Each row was made from one path, in order. Every step used is in the known rows, and no mark comes twice. Write each row's path.
In the rows, zero is written as 128.
Known rows
lanu, kofe: [152 154 122 123  98 109 155 144 130 137 129 116 115 125 118 107 144 156
 149 139 119 140 129 137 128 119 116 119 111 117 159 153 136 123 110 134
 128]
kofe, tuma: [149 134 128 106 144  99 154 138 139 133 111 113 113 125 121 105 142 150
 150 122 127 139 124 105 134 114 106 117 119 136 169 161 117 138 109 138
 130]
lanu, mibil, tuma, zeko, zata, zavi: [ 96 119 168 121 174 111 128 157 140 149 140 101 120 131 139 138  56 126
 136 114 124 132 136 131 121 115 195 119 107 118 131 158 128 146 153 115
 108]
fizos, zeko, zata, mibil: [ 72 110 162 120 153  95 161 143 148 151 129 109 136 124 137 145 141 132
 129 143 144 144 144 133 140 133 131 103 101 112 150 135 144 145 128 124
 147]
kofe, lebo, zavi, lanu, mibil: [127 133 132  85 108 116 146 141 151 121 171 125 107 113 137 113 121 136
 157 127 127 161 167 104 142 148 117 131 113 126 217 144 130 132 100 137
 131]
fizos, zeko, tuma: [120 141 145 129 154 104 166 149 143 141 133 102 130 127 137 133 107 109
 130 122 138 138 133 144 146 125 154 113 114 120 156 146 135 156 170 121
 140]
zata, zavi, lanu, mibil, tuma: [152 132 122 125 140 110 145 137 137 142 129 115 103 126 130 135  75 145
 135  99 110 134 134 144 127 133 170 131 124 121 171 137 118 104 124 131
 125]
vize, mibil, tuma, zavi: [182 122 116 146  89 126 139 164 135 128 150 100 136 130 118 123 109 132
 135 128 132 141 133 108 137 138 152  89 133 129 135  80 138 145 119 136
 134]
zavi, lanu, mibil: [139 136 118  99 103 108 145 135 137 141 135 122 105 118 135 127 116 139
 145 115 121 155 142 129 132 130 122 128 112 123 192 133 120 109 104 134
 132]
fizos, zeko, zata: [ 79 129 160 123 166  94 152 136 151 153 139 112 132 122 135 148 111 120
 132 138 147 142 143 121 134 117 161 116  97 122 155 146 138 165 123 119
 140]
kofe, zata, mibil: [151 117 122  93  81 106 155 145 136 130 101 105 139 121 114 110 180 161
 138 132 119 136 122 127 136 136  99 112 131 118 152 125 134 123 108 152
 138]
mibil, tuma, zavi, lanu, kofe, zata: [197 155  83 116  49 133 157 152 117 127 130 116 114 123 108 108 126 144
 142 142 108 132 122 148 121 157 140 131 159 116 113 101 140 117 116 144
 128]
vize, mibil, zata, zavi, tuma: [155 111 150 129 127  95 132 126 135 143 139 121 135 121 123 114 109 168
 132 119 136 117 142  58 132 116 163 116 107 115 175 144 115 131  98 143
 112]
kofe, zata: [172 137 123  96  89 106 149 140 138 130 106 104 134 121 114 117 156 153
 139 128 123 136 120 115 128 123 126 125 127 127 157 134 129 145 110 146
 135]
zata, mibil, tuma, zavi, lanu, kofe: [149 133  90 124  66 130 166 159 116 134 136 121 113 130 119 108 143 143
 144 143 108 140 138 164 135 160 106 112 146 110 118 106 146  92 125 141
 129]
lebo, kofe, zata: [171 124 116  90  94 110 144 133 142 121 103 107 143 122 109 116 132 150
 144 125 131 130 114 113 137 116 135 132 143 120 154 127 122 147  94 151
 129]
lanu, mibil, zata, zavi, tuma, zeko: [113 129 159  91 149 105 125 134 130 140 135 121 132 115 136 116  95 145
 153 110 127 127 141  86 124 109 148 122 104 116 183 161 109 142 111 137
  91]
lebo, mibil, tuma, zavi, lanu: [126 128 108 116 109 120 151 144 138 138 122 109 126 133 123 120 150 117
 125 117 124 141 148 127 128 150 149 119 137 138 128 126 141 129 117 135
 135]
tuma, zavi, lanu, kofe, zata, mibil: [156 134  91  96  25 125 160 141 117 132 126 123 131 121 109  91 164 164
 147 151 108 143 132 128 125 157  76 120 148 109 127 106 146 108 109 152
 138]
lanu, mibil, tuma: [164 135 123 119 122 114 152 165 139 130 122 104 109 125 133 139 114 133
 150 110 121 143 127 154 138 127 151 108 116 124 167 109 122 121 112 131
 124]
vize, mibil, zata, zavi: [146 108 146 141 153  94 133 126 144 144 126 113 129 125 120 112 123 174
 132 111 126 123 145  94 126 116 141 111 110 123 179 133 125 144 125 145
 116]
vize, mibil, tuma: [194 115 126 154 105 110 144 159 143 132 147 100 120 130 123 128 117 137
 129 124 131 139 125 122 138 131 158 101 124 122 150 111 128 126 128 134
 134]
fizos, zeko, tuma, zavi, lanu: [112 144 119 119 118 120 159 137 134 142 150 115 135 128 136 134  94  97
 130 126 136 145 145 132 143 141 149 118 130 122 139 128 141 151 159 125
 140]
zeko, tuma, zavi, lanu, mibil: [129 139 108  98 101 128 151 153 124 138 141 111 119 130 139 131  91 118
 141 108 125 149 146 125 138 143 135 117 126 123 156 105 129 130 144 130
 124]
mibil, tuma, zeko, lanu, kofe, zata: [185 147 126 127  77 127 155 162 121 125 149  94 113 121 117 117 110 142
 146 146 120 133 115 174 128 139 138 126 150 109 100 152 140 108 175 123
 101]
tuma, zavi, lanu: [126 148 105  99  89 120 143 131 127 140 137 122 130 125 120 124 130 134
 138 128 124 147 141 109 133 132 120 125 132 132 156 130 134 140 102 144
 133]
lebo, zavi: [152 138 138  98 109 116 148 143 141 130 135 115 139 129 123 119 136 135
 144 136 130 143 146 106 146 118 104 110 114 132 167 142 137 159  88 138
 125]
fizos, zeko, tuma, zavi: [105 148 135 123 131 120 160 152 134 138 142 101 146 130 133 132  98 102
 135 125 141 141 137 128 144 131 151 102 122 128 139 126 144 177 160 125
 140]
mibil, tuma, zeko: [150 139 132 120 124 118 140 158 136 128 137 102 123 127 128 122 130 115
 139 124 121 137 123 141 135 119 150 111 130 122 132 158 130 132 143 133
 115]
fizos, zeko: [118 141 146 123 140  97 153 133 147 141 132 111 130 120 128 131 129 121
 139 133 137 148 133 130 139 120 135 113 109 128 173 140 133 157 120 132
 148]
kofe, lebo, zeko, zata, mibil, vize: [  4  93 138 121 119 113 148 146 151 138 177 108 120 136 131 126 152 154
 124 131 144 145 142 132 148 159 149 116  98 115 167 144 143 137 159 138
 145]
lebo, zavi, tuma: [160 140 139  90  83 118 147 142 131 128 148 123 144 124 127 122 131 130
 143 143 139 140 144  68 148 115 130 114 113 124 164 147 129 149  68 136
 118]
vize, mibil: [170 117 134 134  94 100 136 142 146 139 149 108 132 127 122 118 131 151
 134 131 137 147 131  97 136 121 129 105 109 124 168 129 129 143 115 135
 137]
zata, mibil: [122 117 129 105 107 107 155 145 135 135 113 110 133 127 124 118 179 154
 139 129 123 142 135 133 143 128  97 105 115 121 165 146 134 113 113 143
 138]
lanu, mibil, zata, zavi, tuma: [126 133 149  96 149 101 143 130 128 141 115 122 126 115 133 125 102 165
 148 103 126 122 147  86 129 114 157 126 100 119 194 139 106 130  88 141
 105]
lebo, zeko, zata: [ 44 122 150 115 118 104 138 133 139 157 125 109 120 137 128 135 115 132
 118 133 145 148 148 116 135 117 144 115  90 130 137 161 135 162 129 124
 123]
lanu, mibil, zata, zavi: [118 132 151 107 174 100 143 133 138 141 101 115 118 120 129 119 116 169
 148  96 117 128 146 123 125 114 137 121 103 127 194 128 117 144 106 143
 111]
zeko, lanu, kofe, tuma, zavi: [142 154 124 119 100 120 166 146 111 134 140 111 110 124 113 103 106 162
 162 144 130 146 136 128 130 130  94 113 132 133 138 140 137 129 140 123
 116]

Write each row's path
[125 138  90 102 110 124 143 136 133 132 174 126 114 123 132 117  97 146
 162 115 123 147 124 112 134 148 114 114 130 131 184  92 116 127 117 144
 138]  kofe, tuma, zavi, lanu, mibil, vize
[127 143 150 102  91 116 140 138 120 137 162 107 133 116 131 134 119 129
 141 137 146 142 136 106 141 117 143 127 122 119 140 189 126 123 136 120
  98]  zavi, tuma, zeko, lanu
[112 136  89 112  98 139 151 152 129 137 182 112 123 130 141 141  86 125
 141 105 126 139 132 141 144 158 156 111 128 115 158  84 130 127 163 137
 128]  zeko, tuma, zavi, lanu, mibil, vize
[122 133 112 116 119 119 146 148 144 133 157 112 123 125 135 136 125 155
 152 111 126 142 120 141 141 133 141 109 106 120 192 103 123 127 123 141
 136]  lanu, mibil, vize
[126 142 114  89 119 122 144 134 129 136 123 126 117 117 133 128 129 140
 156 110 121 145 163 122 131 141 103 117 121 130 183  94 123 139  96 148
 111]  tuma, zavi, lanu, mibil, zata
[178 127 119 114  70 122 154 169 127 125 132 102 127 124 116  95 159 148
 148 152 106 132 110 167 128 146 106 108 145 100 104 133 140 102 148 143
 119]  lanu, kofe, zata, mibil, tuma, zeko
[139 140 104  97 112 114 147 129 127 135 130 126 116 125 119 102 122 137
 150 129 124 145 137  94 129 131  99 123 137 140 157 142 123 135 106 142
 127]  kofe, tuma, zavi, lanu
[187 149 107  95  50 123 154 134 131 129 144 128 121 121 115 100 134 153
 147 159 115 141 138 119 128 142  92 134 137 111 144 131 139 126  97 144
 126]  lebo, zavi, lanu, kofe, zata
[137 140 114  87 112 115 146 139 128 134 135 125 108 118 128 109 101 139
 162 121 123 156 139 101 128 134  95 116 125 138 180 114 116 137 103 137
 129]  kofe, tuma, zavi, lanu, mibil
[109 113 129 114 122 128 158 171 131 138 120 102 137 137 127 145 143 130
 130 131 128 134 143 134 140 146 148  96 128 122 106  98 146 132 121 133
 127]  zeko, zata, mibil, tuma, zavi
[131 146 105 105  91 126 155 142 123 139 138 112 130 133 129 123 110 120
 129 118 125 137 145 119 140 138 138 123 136 126 138 133 136 138 151 136
 122]  zeko, tuma, zavi, lanu
[122 134 154 101 124 102 124 125 125 142 150 117 143 123 123 111  95 139
 134 126 129 127 127  73 126 100 163 130 114 120 154 203 122 142 111 134
 111]  zata, zavi, tuma, zeko
[121 133 152 100 134 107 142 147 132 135 150 105 107 116 136 116  91 139
 166 123 136 156 132 122 134 117  94 111 118 131 166 161 116 130 160 113
 104]  kofe, tuma, zeko, lanu, mibil
[ 83 119 167  98 159  95 127 119 138 146 118 114 143 125 128  99 146 145
 132 116 132 119 148  71 118 115 152 125 106 127 156 198 122 149 114 139
  97]  lebo, mibil, zata, zavi, tuma, zeko
[113 115 111 120 106 115 156 145 140 132 147 111 136 130 126 130 171 161
 140 124 122 134 119 145 149 143 116 101 119 114 167 119 134 114 127 150
 143]  zata, mibil, vize
[ 92 120 169 107 195  92 129 130 139 153 138 113 126 132 125 109  76 146
 138 127 129 127 126  80 115 100 146 124 112 130 135 202 123 161 149 122
 107]  kofe, tuma, zeko, zata, zavi
[159 151 105 119  87 108 157 130 127 143 140 127 103 121 122 110 131 155
 142 141 116 141 135 143 127 132 117 137 119 112 159 162 134 100 113 137
 128]  zavi, lanu, kofe
[ 24 104 151 110 106 104 146 143 140 156 121 108 131 141 127 129 138 140
 117 137 141 150 150 128 140 130 114 102  92 122 133 147 140 142 132 128
 127]  lebo, zeko, zata, mibil
[185 130 119 130  69 123 181 169 118 125 117  96 114 122 114 118 152 167
 140 141 117 130 120 193 139 157 115 117 148 103 105 112 143  78 159 131
 122]  zeko, lanu, kofe, zata, mibil, tuma
[ 23 100 132 123 107 114 148 144 144 153 157 111 132 142 131 140 138 149
 115 134 140 142 135 143 147 145 131 103  97 114 134 122 140 137 150 135
 134]  lebo, zeko, zata, mibil, vize
[114 109 137 122 142 112 164 169 137 140 115 102 120 132 131 150 153 138
 125 128 129 129 141 150 142 136 157 103 120 112 119 128 138 113 129 131
 124]  zeko, zata, mibil, tuma
[121 131  97 113 104 118 144 136 141 138 171 124 108 120 138 141 112 147
 147 116 121 146 127 141 138 142 141 124 115 115 194 109 119 106 125 141
 138]  zavi, lanu, mibil, vize
[124 133 145 115 176  99 146 127 136 142  96 115 125 126 120 117 139 167
 137 105 117 118 145 116 127 113 140 125 112 129 179 154 125 144 110 150
 111]  mibil, zata, zavi
[160 148 129 127 117 105 171 143 121 137 133 110  95 122 118 107 116 166
 159 139 129 141 130 143 133 124  98 122 123 123 149 167 128 107 149 117
 112]  zeko, lanu, kofe, tuma
[126 133 148 108 139 106 146 140 130 135 144 104 117 121 126 112 114 141
 152 130 138 145 131 118 135 116  97 116 128 132 146 191 123 131 169 119
 104]  kofe, tuma, zeko, lanu
[159 148 110 109  79 122 155 136 131 135 156 133 117 125 125 106 123 143
 148 154 119 147 154 121 134 135  93 126 118 114 153 150 142 122  96 135
 120]  lebo, zavi, lanu, kofe
[126 132 134 124 164  92 153 122 127 157 139 129  95 130 120 107  80 171
 139 137 118 126 135 104 111 122 142 146 113 114 142 188 125 113 135 123
 117]  zeko, zata, zavi, lanu, kofe, tuma
[171 133 118 106 104 130 151 157 141 129 151 120 109 124 139 136  99 118
 145 123 121 150 150 141 143 144 132 114 125 120 161 105 126 117  95 133
 117]  lebo, zavi, lanu, mibil, tuma
[147 110 160 125 127  98 115 127 134 143 161 118 140 118 126 103 102 149
 136 126 138 120 141  54 127 111 153 113 112 111 165 169 117 143 123 140
  99]  vize, mibil, zata, zavi, tuma, zeko
[167 127 111  93  40 123 164 141 130 129 137 128 127 123 115  94 162 160
 144 161 108 144 141 129 135 155  63 119 139 104 138 121 146 103  99 148
 131]  lebo, zavi, lanu, kofe, zata, mibil
[ 70 105 142 103 110 120 136 151 134 144 187 115 144 126 140 142 140 134
 135 146 142 127 130  98 143 134 153 108 111  96 125 149 131 122 137 134
 116]  zavi, tuma, zeko, zata, mibil, vize
[134 136 121  94 140 110 148 132 137 137 115 127 100 113 140 129 145 146
 153 111 120 142 153 137 131 134 110 127 112 122 197 125 114 114 105 144
 109]  zavi, lanu, mibil, zata
[148 143 118 111 107 129 149 171 130 128 125 104 128 125 130 135 102 125
 152 112 122 147 130 140 137 133 148  99 123 133 152  83 130 149 103 134
 128]  lanu, mibil, tuma, zavi
[138 117 132 115 115 119 146 162 133 130 132 102 131 130 128 118 156 124
 138 130 119 137 125 151 141 134 119  99 133 115 125 152 134 113 139 139
 120]  zata, mibil, tuma, zeko
[145 158  97 117  72 129 162 148 112 140 149 118 115 133 125 107 106 131
 138 135 120 138 138 136 132 142 132 125 132 115 124 138 143 116 156 130
 119]  zeko, tuma, zavi, lanu, kofe
[155 144 116 119 110 129 149 161 127 126 123 104 135 131 121 130 129 124
 139 121 123 138 130 132 139 131 156 104 135 136 133 105 136 144 108 141
 131]  mibil, tuma, zavi
[170 133 133  96  90 100 140 125 127 136 115 111 143 120 110 113 116 165
 129 123 125 118 116  72 125 113 165 140 128 121 160 164 120 134  86 146
 130]  kofe, zata, zavi, tuma
[132 139 144 112 110 112 155 149 133 138 135 101 119 115 133 146 105 150
 151 112 135 153 140 146 142 126 124 115 108 129 177 126 126 120 135 118
 119]  zeko, lanu, mibil
[158 145 140 126  90 106 159 132 121 141 128 102 126 122 105 110 104 187
 137 129 118 127 120 143 120 129 139 140 132 116 137 159 141 115 151 129
 122]  zeko, lanu, kofe, zata, zavi
[ 61 105 140 114 132 118 138 151 141 145 176 109 144 132 137 136 148 139
 136 139 133 132 131 129 139 137 134 102 111 105 127 141 141 130 161 136
 122]  tuma, zeko, zata, mibil, vize
[160 144 101 117  96 129 149 147 127 131 135 115 119 128 121 132 125 118
 133 124 120 140 138 137 135 142 148 122 144 131 135 111 135 126 110 142
 126]  mibil, tuma, zavi, lanu
[151 119 121 121 116 115 165 162 134 129 111 104 121 130 125 128 165 141
 133 122 118 135 125 161 147 138 125 103 130 117 137 125 133 101 124 143
 131]  zata, mibil, tuma
[126 118 142 124 108 124 157 166 126 132 143  94 125 126 131 132 140 132
 135 130 128 141 135 176 149 141 123 102 139 115 120 151 139  95 182 124
 108]  zata, mibil, tuma, zeko, lanu
[137 128 133 106  58 118 156 152 119 136 142 101 132 118 117 102 153 164
 151 154 121 142 125 163 130 144  79 118 138 103 116 158 147 101 175 129
 112]  tuma, zeko, lanu, kofe, zata, mibil
[ 93 119 155 106 181  92 127 116 136 156 148 123 112 129 128 111  67 141
 132 129 126 130 139  81 114 112 145 141 120 122 137 213 119 137 150 125
 110]  kofe, tuma, zeko, zata, zavi, lanu
[ 75 120 129 118 137 102 148 139 165 127 164 103 126 126 128 109 181 157
 140 115 133 137 136 118 136 150 159 126 109 131 198 151 139 142 135 144
 153]  kofe, lebo, mibil, vize
[197 127 109 121  65 121 172 171 127 123 107 103 119 125 113 103 171 161
 145 144 106 127 113 173 132 149 112 110 141 102 117 108 139  94 130 146
 130]  lanu, kofe, zata, mibil, tuma
[139 125 108 108 101 110 138 121 141 138 156 118 121 121 122 124  78 171
 136 104 110 129 110 131 122 143 158 142 129 114 188 110 121 116 130 148
 142]  kofe, zata, zavi, lanu, mibil, vize
